Each row comes from the steps of one path. Every step used is in the known rows, and no mark comes twice. Write the path behind each row, first mark first.
Known rows:
l n q: [ 0.45 -1.52 -0.16 -1.22 -2.60 -0.53 -1.66 -1.61  0.34 -0.97 -0.02 -0.81
 -0.28  1.02 -0.08 -0.34  1.07]
j n: [ 2.75 -1.06  0.54 -0.47  1.62 -1.18 -1.38 -0.19  0.37 -2.82 -0.47 -2.61
  0.52  1.22 -1.64 -0.51 -0.94]
z j n q x: [ 0.53 -1.36  2.10  0.31  1.68  1.45 -3.00  0.85 -0.72 -0.62  0.13 -0.27
 -2.03  2.27 -1.06  0.27 -1.28]
j n q z: [ 0.11 -1.22  1.87 -0.50  1.57 -0.77 -0.79 -1.03 -0.07 -1.23 -1.19 -1.70
  0.31  3.13 -0.55 -0.16 -1.22]
q z l n: [-0.76 -2.92 -0.06  1.02  0.17  0.78 -2.88  0.84  1.53  0.04 -2.45  1.80
  1.52  3.35  4.73  0.70 -0.56]
l z: [-1.00 -0.77 -1.19 -0.68 -1.52 -2.22 -1.27 -0.90 -1.96 -1.75 -2.47  0.64
  0.23 -1.63  3.45 -0.13  0.24]
l z j n q x: [-1.15 -1.95  1.02 -0.41 -0.01 -0.93 -3.39 -0.28 -2.24 -1.39 -1.79  0.78
 -1.49 -0.72  2.83  0.58 -0.90]
x q z: [-0.58 -1.44  0.30  0.42 -0.45  1.22 -0.99 -0.93  1.22 -2.24 -1.99  1.19
  1.62  1.70  2.03 -1.16  1.19]
x l n q z: [-0.11 -3.19  1.31  1.45 -2.56  0.03 -0.49  0.34  2.65 -0.46  0.61  1.05
  1.50  3.69  2.93 -0.06  0.84]
n q z l: [-3.09 -1.09  1.67  0.51 -0.30  1.85  0.39  0.50 -0.22  1.89 -2.06  1.28
 -0.18  5.13  1.61  0.06 -0.39]
l n q z: [-0.61 -1.89 -0.06 -0.71 -1.66 -0.72 -2.25 -1.85  0.38 -0.41 -1.04  0.33
  0.41  1.82  2.26  0.18  0.31]
l z j n: [-0.14 -1.84  0.44 -0.77 -0.65 -1.07 -4.33 -0.19 -1.37 -3.40 -1.86 -0.02
 -0.63 -1.16  2.22  0.35 -0.18]
z j n: [ 1.75 -1.34  1.35  0.00  1.22  1.30 -4.18  1.09  0.21 -2.84  0.06 -1.03
 -1.03  1.55 -1.38  0.09 -0.61]
n j: [-0.75  1.85  0.71  0.41  0.23 -0.60 -0.43  1.81 -3.43 -0.25 -0.96 -0.72
 -0.80  1.05 -1.14 -0.01 -0.14]
z q: [ 0.18 -0.36 -0.72 -0.98 -2.18  2.21 -2.93  0.35  1.54 -1.46 -1.18 -0.79
 -1.16  1.75 -0.08  0.50 -0.17]
q n: [ 2.43 -0.64  0.33  0.33  0.83 -2.26 -1.53  0.53  0.00 -0.88 -0.19 -0.04
  1.18  0.26  1.69 -0.44 -1.19]
l z j n q: [-1.14 -1.66  1.23 -1.15 -1.26 -0.71 -3.68 -0.60 -1.67 -2.74 -1.76 -0.15
 -1.23 -0.38  1.43  0.29  0.07]
n q x l z: [-1.99 -1.50  1.09  1.48 -0.92 -0.59  1.98  0.44 -1.24  2.19 -0.40  1.87
 -0.64  1.98  3.07 -0.07 -0.63]

Write each row's path:
[-1.35 -1.06 -1.11 -1.56 -3.34 -0.34 -3.29 -0.78 -0.20 -2.35 -2.85  0.19
 -0.73 -1.10  3.23  0.67  0.22] => l z q
[ 1.33 -1.99  2.22  0.97  1.53 -0.64  0.77  0.43  0.45 -0.05  0.49 -1.23
 -0.13  3.01 -0.70 -0.32 -1.48] => j n q x l
[-0.23 -1.92  2.46 -0.16  1.31  0.39 -0.88  0.07  0.70 -0.75 -1.50 -1.36
  0.32  4.33 -0.50 -0.05 -1.11] => j n q z l
[-0.35 -3.30  0.72  0.53 -1.60  2.28 -2.39 -0.09  2.91 -2.32 -2.12  1.33
  1.93  2.62  2.71 -0.84  1.78] => x q z l n
[-0.41 -3.47  1.77  1.56 -2.54  1.18 -2.02  0.93  2.61 -0.67  0.88  1.61
  0.72  3.86  2.86  0.22  0.91] => x l n q z j
[ 0.49 -2.42  2.00  0.54  0.68 -1.74  0.29 -0.13 -0.24 -0.55 -0.41 -0.85
 -0.02  1.58  1.08 -0.11 -1.30] => j n q x l z
[ 1.32 -0.28  1.95  0.15 -1.04 -0.44 -1.33  0.68 -0.17 -2.78 -0.54 -0.42
  1.12  0.17 -0.35 -1.43  1.28] => x q n j
[ 1.20 -1.10  1.44 -0.02  2.15 -1.01  0.10 -0.46 -0.80 -0.10 -0.30 -1.63
 -0.68  1.97 -1.19 -0.27 -1.75] => j n q x
[ 0.22 -2.97  0.93  0.88 -3.49 -0.75 -1.92  1.35  2.47 -2.12 -0.67  1.03
  1.11  0.89  4.50  0.35  0.21] => x l z q n
[ 1.28  0.81  1.46  0.63  0.88 -2.58 -1.59  1.82 -2.27 -0.55 -0.46 -0.42
  0.47  0.30  0.76 -0.05 -1.17] => q n j
[-2.29 -1.78  1.65  1.63 -0.93  0.65  0.45  1.01 -1.20  1.98 -0.16  2.47
 -1.43  2.23  2.97  0.23 -0.54] => n q x l z j
[ 0.62 -2.24  2.76  1.31  1.07  1.82 -2.32  1.81  0.53 -0.59  0.97  0.21
 -1.43  3.25 -0.48  0.23 -1.01] => z j n q x l
[-1.05 -2.40  1.03  0.89 -0.74  2.76 -1.07  0.44  2.20 -1.67 -2.33  1.53
  1.63  3.27  2.15 -1.02  1.33] => x q z l
[-0.22 -2.32 -0.35  2.72  0.51 -1.55  0.73  1.52 -0.59  1.28 -0.72  2.85
  0.58  0.32  5.76  0.28 -1.41] => q x l z
[-1.01 -0.59  0.27 -1.27 -2.83 -1.90 -4.22  0.32 -1.32 -2.23 -2.71  0.10
 -0.47 -1.50  3.72  0.96 -0.37] => l z q n j
